Known rows, with every way that one mark hangs from another
q643(q525(q662(q918(q194 q346)))): -20.5,8.9,-9.6,1.8,9.7,-4.2,0.6,5.8,10.7,55.3,-21.3,-7.7,12.5,-18.2,-32.4,-5.0,-3.6,-6.1,18.7,-19.3,-14.3,-2.4,-17.1,-17.5,24.7,19.5
q662(q918(q346(q474))): 4.3,6.1,-22.9,-4.9,10.9,-42.2,-5.1,8.6,19.2,2.8,-2.9,-7.5,36.0,-6.8,-2.5,-29.7,6.0,0.0,-17.4,25.3,-8.0,-2.8,-34.9,-16.4,9.5,-7.8
q662(q918(q194 q346 q643(q525))): -26.1,15.6,-20.7,27.4,1.5,-3.7,28.7,11.5,0.4,34.8,-24.6,-6.1,-22.7,-25.3,-32.8,6.0,53.5,-21.3,12.2,-25.6,-10.3,-33.1,-13.0,-27.4,14.4,26.9
q643(q525(q662) q918): 28.7,-5.7,10.5,24.3,0.8,21.2,18.1,-14.6,-26.1,-7.4,18.6,-23.6,14.7,-25.4,-15.9,36.0,-33.4,6.9,-13.2,-37.3,4.2,21.8,-5.6,36.4,23.0,-19.3
q662(q918): -20.3,4.8,-1.5,-5.3,36.4,-52.4,16.7,0.6,3.0,-27.5,-13.9,-21.1,16.1,-6.1,-9.3,-13.3,-40.0,5.2,3.8,-19.7,-1.6,39.7,-30.3,0.4,14.9,-33.2
q643(q525(q662) q918(q194 q346)): 8.8,1.4,-1.9,35.1,-18.4,41.5,-3.2,-4.7,-4.5,48.9,23.8,-9.4,11.9,-15.8,-28.4,22.2,15.8,-1.7,-3.4,-28.9,-9.0,-1.2,1.7,16.9,14.5,26.9
q474(q346): -13.8,-21.0,-8.3,3.4,20.4,-22.8,5.0,-8.3,-3.8,-34.7,-16.3,-0.6,40.8,7.9,-9.8,-2.5,-14.8,15.5,7.3,-25.5,34.5,45.8,1.7,-9.2,-3.6,-13.1
q474(q346(q918)): 10.9,-17.1,4.6,-18.7,21.5,-4.8,-5.8,-39.8,2.2,-50.6,5.7,-4.7,51.8,17.3,-6.1,3.1,-16.7,12.0,-22.7,11.1,41.5,20.1,-6.1,27.5,-23.5,-35.4
q474(q346(q918(q643 q662))): 2.3,-11.7,13.2,-17.7,10.4,16.6,-23.6,-18.3,-18.2,-17.4,-12.1,18.6,-6.2,11.8,15.0,7.1,-6.3,6.0,-8.2,15.3,55.3,7.4,10.9,21.3,-27.4,-16.0
q474(q346(q918(q194 q643 q662))): -12.2,-5.6,14.2,-30.5,8.6,39.9,-32.4,-16.7,4.6,-3.0,-2.1,20.7,-18.7,20.4,3.6,10.1,-0.9,-0.3,3.4,15.2,37.0,-8.5,19.5,0.6,-29.8,2.3
q662(q918(q194 q346(q474))): -5.3,12.9,-22.2,-16.4,4.5,-19.0,-15.6,12.2,36.0,11.6,13.9,-1.5,24.0,2.7,-13.8,-22.8,8.6,-6.3,-7.4,26.4,-18.2,-15.0,-27.3,-30.7,12.0,9.2
q525(q643 q662(q918(q194 q346))): -29.3,2.6,9.8,-0.6,13.3,-44.3,-20.1,14.1,36.1,60.8,-18.2,8.5,15.3,-7.6,15.1,-36.2,5.3,-3.1,59.1,-2.6,-39.8,-2.0,-23.3,-5.2,21.5,18.5
q474(q346(q918(q643))): 5.1,-9.7,-0.3,-6.7,16.0,-1.8,-10.2,-32.8,0.5,-41.8,8.5,8.6,20.9,10.3,8.1,3.6,24.7,12.2,-12.3,8.4,36.0,0.7,-1.6,21.9,-21.5,-26.7
q525(q643 q662): 0.4,-9.5,19.0,-8.3,9.6,-43.1,-1.7,0.9,4.0,-7.7,-11.5,5.8,23.7,-0.9,45.3,-21.6,-32.7,12.7,34.6,-11.2,-23.6,30.9,1.7,16.8,18.6,-21.8
q346(q918): 9.1,-3.8,18.8,-22.1,8.9,-13.7,13.7,-36.1,0.6,-55.2,14.7,-18.7,25.8,20.8,5.2,-1.0,-35.9,12.5,-29.0,13.3,3.8,30.8,-6.7,36.9,-18.9,-49.7
q662(q918(q194 q643(q525))): -19.9,18.4,-21.2,4.2,19.1,-5.7,37.0,-2.5,-1.8,-9.8,-14.6,-15.6,-30.7,-20.9,-29.5,18.9,16.2,-15.4,7.1,-29.1,-5.6,-24.7,-11.6,-29.1,21.0,-2.9
q662(q918(q643)): -25.3,9.3,-10.2,5.6,33.3,-57.0,8.6,2.6,-0.5,-22.1,-14.2,-14.4,-16.1,-7.7,3.4,-14.5,4.8,4.6,14.5,-12.8,-8.6,14.4,-23.7,-5.3,16.7,-24.8
q662(q918(q194 q643)): -39.6,10.0,-6.5,-10.7,27.5,-35.1,-1.9,2.9,18.6,-9.0,0.9,-3.9,-30.6,0.2,-4.0,-10.2,7.0,-4.6,25.8,-11.2,-22.5,7.5,-14.1,-21.9,16.5,-9.5
q474(q346(q918(q194))): -8.2,-10.1,3.5,-35.7,18.0,22.1,-13.8,-40.4,24.0,-40.3,20.7,-0.5,34.6,27.4,-14.1,5.4,-16.5,10.7,-11.1,9.2,30.7,11.5,1.8,8.9,-19.6,-19.1

Rows
-20.8,9.3,13.8,-31.8,34.7,-41.9,-17.1,4.3,34.9,10.8,-4.2,-1.8,8.2,-6.3,27.3,-27.1,-38.5,-0.1,56.0,-4.9,-31.5,8.1,-22.5,-2.2,28.9,-10.4  q525(q643 q662(q918(q194)))
-9.7,5.1,19.1,-38.1,-8.0,29.6,-13.8,-12.7,-0.3,-9.6,8.4,13.1,-44.4,23.3,16.5,2.7,-23.6,0.5,-4.8,24.7,0.2,-9.5,16.3,14.5,-26.5,-10.7  q346(q918(q194 q643 q662))
-8.7,11.4,-28.2,-1.6,-3.0,-20.4,-21.7,18.5,36.1,21.0,12.9,8.6,-11.9,-3.8,-3.1,-26.6,52.0,-8.2,3.5,26.4,-28.2,-40.5,-16.2,-39.3,9.2,19.2  q662(q918(q194 q346(q474) q643))
3.1,-1.7,29.8,4.8,2.7,8.7,-19.2,-3.2,22.2,-2.6,33.1,4.3,6.1,-5.3,22.7,1.6,-22.4,4.2,35.9,-18.0,-24.0,12.8,4.1,28.9,17.1,2.0  q525(q643(q918(q194)) q662)
25.8,7.2,13.5,28.0,-1.5,36.5,38.0,4.9,-54.0,-10.6,-7.4,-21.3,-11.3,-18.3,-24.2,45.9,-51.3,-4.2,-24.7,-42.0,36.8,19.9,7.2,31.7,-0.8,-15.7  q643(q525 q918(q662))
-4.5,-3.9,-11.1,-6.9,-34.0,17.6,-33.6,33.1,6.1,37.3,-4.5,28.6,-36.9,12.6,15.5,-15.9,29.6,-2.5,5.4,33.5,-15.0,-26.7,26.0,-32.1,-11.6,42.4  q918(q194 q346(q474) q643 q662)
-10.1,1.9,23.3,-49.9,0.9,32.6,-6.4,-24.6,1.1,-17.2,10.7,1.3,-12.9,32.8,0.0,4.9,-66.3,3.8,-13.1,19.0,4.7,16.8,14.1,20.9,-25.2,-17.9  q346(q918(q194 q662))
12.4,-7.6,-8.6,-4.4,-22.3,-9.8,-8.1,30.4,-14.8,23.8,-18.8,9.3,9.6,12.2,14.3,-16.7,-17.0,6.1,-13.3,26.6,2.4,12.3,8.8,-11.1,-8.8,12.2  q918(q346(q474) q662)
-12.2,1.1,-12.1,9.3,-7.8,14.0,33.9,-4.9,-8.3,-15.4,-4.0,-6.5,-30.0,-8.0,-13.5,23.8,23.4,-5.8,-3.2,-28.6,-8.6,-15.1,20.5,-24.6,4.9,4.0  q918(q194 q643(q525))
31.6,-5.5,7.3,22.3,-27.7,21.5,-17.0,26.2,-17.5,21.8,17.0,0.3,10.2,-1.7,0.3,-1.0,-8.1,-0.1,-26.0,20.3,11.7,6.1,-4.7,19.0,-9.7,12.4  q643(q918(q346(q474) q662))
8.6,5.1,11.0,16.1,-11.6,57.4,27.7,4.3,-31.1,-1.3,4.0,-17.3,-21.8,-10.1,-34.8,44.4,-46.0,-12.8,-13.8,-31.7,21.1,6.5,10.2,12.8,2.9,6.3  q643(q525 q918(q194 q662))
39.2,0.0,-1.5,-31.4,2.7,1.1,-10.0,-25.1,13.0,-65.3,39.1,-2.3,4.7,15.6,28.5,-6.1,10.6,5.4,-48.7,54.2,-2.5,-28.5,1.8,11.9,-11.3,-42.8  q346(q474 q918(q643))
-0.1,2.0,-21.8,-1.4,-32.4,-0.6,-19.6,11.7,23.3,12.3,19.9,16.6,-10.7,15.3,13.8,-24.7,65.6,2.0,-2.1,26.1,-32.5,-29.0,13.9,-37.5,-3.0,30.4  q918(q194 q346(q474) q643)
32.1,6.4,-33.3,35.1,-28.5,5.3,24.6,12.5,-18.4,4.5,-10.9,2.5,0.4,-17.4,-4.6,8.9,68.0,-2.3,-27.7,11.8,-6.9,-43.1,12.0,-28.6,1.0,14.6  q918(q346(q474) q643(q525))
9.0,-0.4,-7.8,13.9,-5.5,-3.0,8.3,-6.5,-23.2,-0.9,-18.3,-9.1,-14.1,-12.5,4.3,16.5,6.0,8.8,6.7,-25.4,-14.3,5.2,13.6,-1.7,18.1,-11.2  q918(q643(q525(q662)))
-13.6,-3.2,28.5,34.5,-22.5,11.7,-2.2,28.0,-10.3,49.3,-2.5,13.9,-11.3,-5.7,10.2,-1.9,5.4,-13.4,32.6,-18.8,-0.6,-2.1,8.6,20.7,-6.6,37.9  q525(q643(q918(q194 q346 q662)))
-7.4,-9.8,-1.8,-21.6,8.5,18.4,-22.7,-34.0,17.1,-34.2,21.6,15.8,4.1,18.8,-2.9,5.1,29.7,7.9,-2.2,14.6,24.5,-9.7,7.7,2.0,-25.2,-3.4  q474(q346(q918(q194 q643)))
-6.4,1.1,-20.9,50.3,-23.6,-11.7,37.4,9.3,-28.1,15.9,-30.6,-3.3,-5.0,-18.7,-16.2,6.5,62.1,-3.9,-6.3,-28.5,-3.0,-11.4,14.9,-6.6,0.4,17.7  q918(q346 q643(q525))
9.7,-9.6,36.3,22.0,5.0,-3.3,14.1,16.9,-26.8,-6.5,-8.7,-6.5,-2.2,-9.7,28.0,13.3,-44.9,-7.4,17.8,-19.2,17.5,21.9,-2.1,42.3,-2.6,-14.9  q525(q643(q918(q662)))
5.4,3.3,-2.0,18.5,-4.0,6.3,38.2,16.6,-49.8,-2.4,-42.4,-5.7,-45.4,-15.3,-0.2,30.6,-12.1,-7.1,-2.5,-26.2,17.1,2.6,22.7,-9.2,0.6,-2.6  q918(q643(q525) q662)
14.3,-0.1,-1.3,6.0,-30.1,43.7,-28.6,19.3,5.0,30.7,29.8,7.5,-1.0,5.1,-5.8,4.2,-6.0,-4.4,-17.0,21.1,0.3,-9.8,8.5,2.1,-4.9,29.5  q643(q918(q194 q346(q474) q662))
-7.5,5.0,-9.5,-3.9,-5.2,21.4,2.0,-4.5,-1.7,11.7,-1.1,5.6,-31.7,-8.8,-7.6,17.9,9.3,3.3,15.4,-21.3,-21.4,-5.3,24.2,-23.0,19.0,11.8  q918(q194 q643(q525(q662)))
18.1,-1.8,-4.8,64.7,-19.4,11.9,39.5,-0.7,-31.5,7.3,0.1,-24.0,29.2,-24.3,-35.3,27.0,27.0,-5.2,-20.2,-38.9,17.6,5.7,-8.1,30.0,2.9,7.3  q643(q525 q918(q346))
39.1,-6.2,6.7,36.4,-19.8,-17.2,3.0,16.8,10.9,-8.4,25.8,3.8,39.9,-12.7,23.7,-11.2,35.2,-5.9,-4.9,22.5,-6.6,-26.0,-9.1,25.6,-3.2,5.2  q525(q643(q918(q346(q474))))
-10.2,1.4,-9.8,44.2,-26.2,5.6,31.7,27.9,-50.9,44.9,-53.6,4.4,-34.4,-11.7,-8.7,16.2,33.0,-8.1,3.5,-21.0,11.6,-11.9,18.2,-9.0,-5.7,30.3  q918(q346 q643(q525) q662)
1.3,-4.1,-19.3,-15.5,-24.2,-2.0,-11.6,8.2,24.7,2.2,21.3,8.3,25.5,21.7,0.4,-21.2,16.8,5.7,-12.3,29.7,-24.8,-9.8,5.7,-28.8,-3.0,23.3  q918(q194 q346(q474))
-1.5,20.2,-18.4,20.7,28.3,-30.1,45.7,4.2,-21.0,-23.5,-31.1,-18.8,-13.0,-29.5,-19.3,15.4,13.6,-7.6,-1.1,-32.2,8.8,-7.8,-17.9,-12.7,20.8,-23.1  q662(q918(q643(q525)))
-37.4,11.0,-11.5,1.2,5.5,-27.1,-39.7,10.3,27.8,71.2,-3.0,12.4,-16.4,-7.9,2.7,-30.7,39.0,6.3,47.7,-3.9,-34.7,-2.7,-15.1,-18.4,19.8,28.9  q525(q662(q918(q194 q346 q643)))
-10.9,-14.0,16.6,-46.7,13.8,36.3,-25.4,-23.1,5.9,-10.1,-1.2,7.5,13.6,28.5,-5.9,10.3,-45.6,4.2,-4.2,15.0,46.0,13.1,8.4,9.3,-32.6,-7.2  q474(q346(q918(q194 q662)))
12.0,-6.2,-18.4,15.5,-25.0,-24.9,-8.2,13.7,6.1,-1.1,10.4,10.3,6.7,3.9,19.8,-22.7,61.6,8.1,-11.8,28.0,-21.4,-16.6,8.6,-26.4,-2.8,14.5  q918(q346(q474) q643)
-24.4,-10.2,-1.8,30.4,-26.3,-22.1,-5.9,25.0,-26.3,45.7,-38.0,19.3,-29.0,2.4,14.9,-16.5,24.5,6.2,21.1,-11.3,-3.0,13.0,17.5,1.4,-13.9,29.2  q918(q346 q643 q662)
-5.2,2.3,15.9,-13.4,44.4,-63.4,-4.9,8.8,11.1,5.2,-19.5,-9.8,20.0,-14.2,31.6,-25.3,-40.1,6.1,41.0,-5.0,-15.2,23.9,-29.0,10.5,31.4,-33.3  q525(q643 q662(q918))
31.6,3.1,11.9,-66.2,-5.4,46.5,-20.6,-18.8,21.3,-33.6,28.9,1.3,-1.4,32.8,11.2,-0.3,-60.3,-1.6,-39.1,60.9,4.1,-15.9,9.9,4.8,-21.0,-22.4  q346(q474 q918(q194 q662))
-5.4,-5.5,36.9,12.2,-1.1,18.2,6.5,13.9,-7.9,4.2,6.7,1.3,-15.6,-2.8,20.1,13.3,-39.2,-8.8,29.8,-18.1,4.8,8.0,12.1,22.8,-1.1,5.6  q525(q643(q918(q194 q662)))
35.0,0.6,2.1,-59.6,-3.5,26.8,-13.8,-35.3,35.5,-61.2,54.1,-3.7,17.8,30.3,8.8,-2.0,-29.0,1.5,-46.6,58.7,-11.2,-20.0,0.3,3.1,-12.6,-29.4  q346(q474 q918(q194))
